Each row was made from one path, in order. Every step used is in the known rows, and no mark comes twice. Write each row's path.
In the rows, zero is written as 128.
Known rows:
W/Q/S/F: [109 134 164 112  96 153 120 109 110 169 107 144 115 109 124  90 127 127
 151 112 163 121 117 129 153 129 134 148 104  96  80 157 117 128 120 104
 112 100 182 154 126 130 155 143  85]
Y/S/F/A/U: [136 145 164 123  79 138 115 128  71 145 159 121 140 124 103 156 148 210
 115 117  88 133 190 118 123 189 143 159  86  84  96 133 108 116 108  89
  77 107 106 145 114 100 115 149 119]
A/U/X/Z/G: [156 120 122 140 102  92 110 126  93  82 116  89 111 160  91 104 100 124
 138 212 159 134 132 121  93 150  86 117  86 116 139  85 148 130 101 181
 117 230 171  88 146 125 150  95 156]
G/Z: [132  89 128 139  98 131 137 164 136 124  91 138  90 159  82 124  68 110
 111 121 158  98  93 106 107 185 150  97 128 111 150  80 120 127 103 151
 153 147 141 100 120  96 162 146 140]
Q/W: [ 77 109 112 135 150  64 127 154 171 122 120 150 102 149 146 130  59 101
 156 149 222  99 119 135 109 151 160 136 105  47 130 136 105 185 120 139
  53 162 120 132 182 129 118  91 160]
T/H/F/A/U/X/Z/G: [159 119 138 120 135 108 117  93 164 102 165 105 119 134 122 134 146 113
  78 174  37 201 136 150 119 114 123 122 118 207 168 140 145 132 146 185
 139 161 149  95 145 118 110 124 173]
A/F: [181 146  74 111 125  51 119 148 123 102 108 146 126 114 156 110 113  79
 184 137 151 118 101 141 110 139 131 138 100  70  95  62 113 143 129 115
 110 160 141 126 141 122 142  94 150]
Q/W/P: [ 73  81 114 129 156  54 111 137 190 137 128 123 102 151 126 106  39  65
 188 161 211  97 135 133 124 145 161 151 121  62 123 143 132 146 106 145
  65 161  93 124 162 143 124 148 171]
L/T/H/F/S/Y: [158 137 111 153 176 186 153 131 149 120 110  82 176 139 131 152 156 160
 130  88  24 158  69 138 134  61 102 116 197 200 155 134 148 134 160 113
 162  51  93 140 106 162 123 125 113]
A/F/S: [168 184  80 119 118  76 124 160 108 108 113 157 130  99 176 110 137 128
 140 117 140 123 114 134 120 120 119 145 117 104 116  54 116 138 129  75
 115 134 118 135 121 139 119 115 149]
L/T/H/F: [176  97 107 125 190 148 140 131 165 100 115  74 171 137 116 155 124  99
 171 120  40 173  76 140 132  93 119 112 183 158 145 131 138 148 161 163
 158  79 127 116 124 161 124  95 135]
Y/S/F/H/T/L: [122 149 168 126 129 137 133 147  80 120 172 112 181 114  94 160 168 219
  87 117  69 132 146 106 147 113 126 136 133 134 120 144 153 106 107 113
 127  54  88 134 121 118 105 111  68]
P/W/Q: [117  80 124 121 141 133 139 145 105 146  94 147 103 156 115 132 112  58
 176 143 189 100 140 122  90 171 122  86 134  96 134 134  74 137 163 155
 178 216 154 122  98 153 120 120 122]
Q/W/P/Z/X/U: [ 80  77 138 164 128  95  88 118 202 121  98 105 116 135 139 101  61  82
 185 189 201 114 182 117 133 184 146 138 127 121 124 153 177 105  96 164
  96 209 104 100 161 142 121 198 191]
P/Z: [131  77  98 146  94 129 114 159 132 100  52 122 108 125  98 112  95 108
 164 122 165 143 146 121  88 176 140 111 144 139 137 141 149 118 125 181
 163 169 143 105 128 113 129 160 157]
Y/S/Q/W/P/Z: [103  91 141 151 132 138 112 130 110 175 134 142 124 142 120 143 137 147
 132 139 167  56 206  98 139 200 132 137  96  80 141 184 154  92  68 102
 142 147 139 141 141 122 100 191 108]
T/H/F/S/Q: [153 152 132 109 164 133 131 106 157 134 151 147 137  97 150 146 164 137
  87 111  53 158 132 121 139 123 117 126 143 184 160 133 120 125 147 117
 156  86 134 137 116 118 117 137 131]
A/U: [174 106 116 111 115  79  97 112 119 102 109  81 138 120 110 120  71  84
 213 142 158 123 132 113 102 194 111 114  97  48 102  65  95 161 135 124
  97 194 150 115 109 118 164  83 138]
Q/S/F/H: [132 168 189 146  92  92 129 103 133 122 125 143 111  98 145 106 152 172
  80  73 163 132 110 134 157 100 130 166 130 135  95 158 164 121 119 102
  88  49 113 158 160  92 133 157 119]
U/X/Z/G: [101 117 115 144 111 127 149 181  95  98 114 127  70 193  60 101 116 157
  70 209 165 141 121 133  87 119 115 132  98 166 154 149 175 110  88 231
 143 189 148  96 169 113 140 106 169]
Z/X/U: [130 110 160 131 117 153 105 150 142 121 109  88 126 136 103 123 100 142
 159 178 148 142 177  92 114 243 133 130  91 127  74 121 143 102 125 178
 128 185 125 114 121 102 182 115 162]
Y/S/F/H/T: [119 150 165 132 115 137 141 133  87 140 168 113 147 104 109 153 178 212
  91 106 100 121 152 111 147 140 123 146 109 128 108 150 144  97 104 114
 113  57  96 158 110 106 114 131  93]
S/F/A/U/X/Z: [123 160 141 115  65 149 128 108  86 114 142 128  86 144  93 134 126 176
 108 169  99 153 133 153 116 110 134 165 114 138 106 104  97 114 120 141
  87 135 100 101 135 105 144 154 154]
T/H/F/S/Q/W/P/Z/X: [133 130 150 149 160 123  96 114 199 131 133 143 137  93 177 129 158 121
 100 153  64 143 181 119 160 105 113 135 150 230 170 162 192  90 127 132
 159 120 137 115 124 148  92 221 152]
X/Z: [123 108 111 145  97 145 143 114 122 123 110 129  77 180  71 121  98 104
 125 116 155 124  88 127 113 191 145  95 141 121 152 109 117 114 102 170
 140 173 140 109 162  68 151 118 156]
H/F/A/U: [125 119  96  68  78 130 109  95 141 115 192 122 138 101 118 151  99 104
 119 144  70 196 173 152 121 155 180 150  94 114 110  91  87 144 162 138
  70 137 111 102  89 124 133 118 186]
L/T/H/F/A/U/X/Z/G: [180 102 112 136 165 171 133 114 147  93 143  58 154 163 113 150 144 115
 118 166  15 188 105 156 127  70  99 110 161 206 168 135 163 137 149 183
 179 129 143  84 134 170 110 107 155]
Y/S/Q: [131 113 140 117 131 160 134 148  69 178 148 139 125 146  91 159 153 179
 116 116 139  72 184  91 121 220 129 129  77  64 115 163 113 107  89 105
 153 120 147 157 115  96 137 124  84]
L/T/H/F/A/U/X/Z: [172 106 125 136 164 169 139  96 154  89 136  53 149 155 109 152 142 113
 140 165  17 183  80 152 135  80 103 114 177 182 163 110 130 135 158 174
 149 111 126  82 131 162 122 105 155]
P/W/Q/S/F/H/T: [100 119 165 144 138 153 142  99 117 144 130 139 125 118 155 129 167 102
 129 115 171 103 133 128 142  88 112  99 154 148 141 158 110 121 152 128
 161 145 142 139 109 153 108 139  94]
Q/S/F/H/T/L: [112 158 177 138 124 130 123 114 136  96 154 118 166 107 134 120 145 185
  83  89 121 146 107 129 165  41 139 144 170 158 123 153 167 131 118 114
 101  44 100 129 161 109 124 115  83]

Write each row's path:
[ 75  79  77  90 184 176 123 185 140  86 159  72 200 149  69 145  72 128
 171 147  90 152 120 111 114  70 164  92 179 124 161 118 108 165 130 180
 128 130  99  87 130 138 148  16  85] | H/T/L
[ 95 115 104 107 160 128 136 134 130 169 139 179  89 154 140 152  96 105
 137 148 207  50 148 125 122 153 138 134  91  53 122 150  89 154 106 109
 132 150 143 142 159 124 141 112 109] | S/Q/W
[150 177  79 115 144  85 117 130 124 145 137 178 120 109 196 114 137 103
 143 140 158  70 142 136 147 102 113 157 113  96 121  76 126 117 102  48
 132 137 116 139 129 156 111 165 135] | A/F/S/Q/W/P
[134  96  95 145  95 152 135 141 110 132 119 141  83 193  74 119 103 105
  89 119 151 135 125 133 101 179 134  92 118 157 163 146 164 115  89 183
 180 200 164 115 168  83 130 123 155] | X/Z/G
[148 148 138 121 155 104 128 117 171 111 139 128 145  95 146 135 147 133
 100 110  55 187 119 125 132 124 129 126 152 184 160 124 126 139 154 132
 123  89 122 134 121 120 107 126 154] | T/H/F/S
[150 131 109 133 207 171 145 119 163 129 138 115 165 134 165 169 145 128
 130 121  59 130  99 138 155  68 106 119 180 161 168 142 133 153 145 108
 165  66 124 125 132 180  97 120 118] | L/T/H/F/S/Q/W
[ 88 187  96 126  78 165 145 136 111 134 153 163 144 110 131 137 149 201
  57  99  86 166 136 134 128  97 147 152 127 181 133 108 134 109 134  92
  82  83  73 147  84 116 132 153 150] | H/F/S/Y
[166 121 111 130 186 164 144 137 156 105 119  83 174 127 129 154 140 128
 144 104  30 176  84 136 140  86 111 120 193 181 159 125 140 145 160 139
 163  62 116 119 113 170 110 109 135] | L/T/H/F/S
[208 158 105 109 130  22 130 123 132 109 117 138 109  87 170 112 141  68
 148 121 151 110  83 148 128 125 104 138 101 102  79  65 128 131 154 113
 152 121 123 132 125 130 134 108 142] | A/F/H
[175 147  83 104 153  65 133 122 143 103 147 110 133  80 170 121 146  73
 156 126 132 112  88 146 140  86 109 124 116 119  99  66 122 133 150 126
 146 115 117 127 113 140 138  75 126] | A/F/H/T
[101 108 157 169 121 152 141 120 108 158  85 150 116 162 139 114 140 105
 143 100 197  84 124 123 107 130 116  92 141 117 137 165 104 128 150 109
 147 185 143 155 119 133 130 147  94] | P/W/Q/S/Y
[177 147  87  99 166  66 126 137 139  83 154 109 169  94 159 127 137  80
 153 138 100 123  81 142 140  58 115 113 141 125 113  60 130 143 152 124
 162 112 108 103 125 151 127  59 101] | A/F/H/T/L
[ 95 172 115 151 103 173 151 170  96 157  97 137 114 143 114 121 132 214
  87  69 141 108 114 118 103 119 120 138 137 153 128 126 121 120 130  77
 114  95  68 169  93 109 151 143 110] | F/S/Y
[100 101 144 131 148 126 120 133 109 188 163 141 123 153 115 147 125 150
 128 140 168  49 194  99 140 202 137 145  80  50 127 175 132 106  71  92
 117 134 128 155 141 121 116 157 102] | Y/S/Q/W/P
[161 117 132 116 160  80 123 109 184 107 135 115 141 106 130 134 129  92
 133 125  65 180 104 130 124 138 135 118 139 158 144 132 125 145 155 163
 120 111 136 127 138 108 126 109 152] | T/H/F
[ 97 121 154 137 103 170 131 110 118 189  88 121 112 133 118  84 125 126
 150  88 177  94  97 125 137 131 126 125 101 101  85 166 120 130 130  93
 122 114 165 172 113 120 179 130  66] | W/Q/S/Y
[110 119 165 150 116 136 132 118 102 142  99 164 119 141 144 119 142 105
 145 121 188 106 141 127 119 130 122 108 144 114 132 155 105 128 142 120
 138 176 156 140 127 140 111 155 112] | P/W/Q/S/F
[108  92 155 148 132 131 129 125 118 142  98 149 114 148 140 117 126  76
 155 120 206 102 141 121 112 159 126  94 139  97 140 156  98 139 150 135
 148 194 167 137 125 141 116 130 118] | P/W/Q/S
[158 206  83 149 105 105 137 154  97 129  97 160 132 116 176 107 159 161
 124  90 131 100  93 139 114  90 106 144 119 126 110  63 125 122 128  46
 113 124  90 155 114 126 137 135 123] | A/F/S/Y
[ 99 128 163  97  89 177 121 105 113 183 124 142 100 113 119 101 127 130
 131 108 144 133 134 142 151 129 154 155 100 108  76 170 101 133 134 104
 116  92 167 149 119 128 151 150  94] | W/Q/S/F/A
[124 127 181 147 120 122 138 100 108 147 108 162 105 123 156 121 162 101
 121 109 187 101 132 130 133 120 106 110 140 133 121 156 115 118 159 119
 166 149 146 141 115 143 105 163 105] | P/W/Q/S/F/H
[ 99 135 165 106 117 170 128  90 123 170 138 118 122  86 134  99 149 123
 133 104 148 119 111 132 176  89 120 137 114 133  86 157 121 122 133 112
 131  68 166 153 110 142 153 126  67] | W/Q/S/F/H/T
[ 98 165  93  95  91 142 134 142 125 115 167 159 139  93 131 139 131 166
  71 122  89 189 154 130 133 126 161 154 125 156 138  99 125 121 134 121
  84  92 101 123  92 128 114 134 178] | H/F/S
[113 156 167 149  88 117 120 122 127 115 115 146 127 121 135 105 130 184
 109  85 165 136 122 129 140 111 151 163 132 112 104 157 149 131 100 107
  56  83 129 152 174  85 139 147 127] | Q/S/F
[101 118 166 137 152 155 136 114 113 121 136 137 161 128 143 134 159 112
 125 122 142 115 129 125 141  62 114  89 179 153 151 151 118 130 155 127
 175 146 133 117 117 163 100 119  66] | P/W/Q/S/F/H/T/L
[ 82 174  90  95 112 155 138 122 127 142 189 197 129 102 166 157 145 165
  58 136 119 138 170 133 152 112 155 157 109 138 147 115 115 126 117  88
  94  98 114 130 113 138 102 146 154] | H/F/S/Q/W
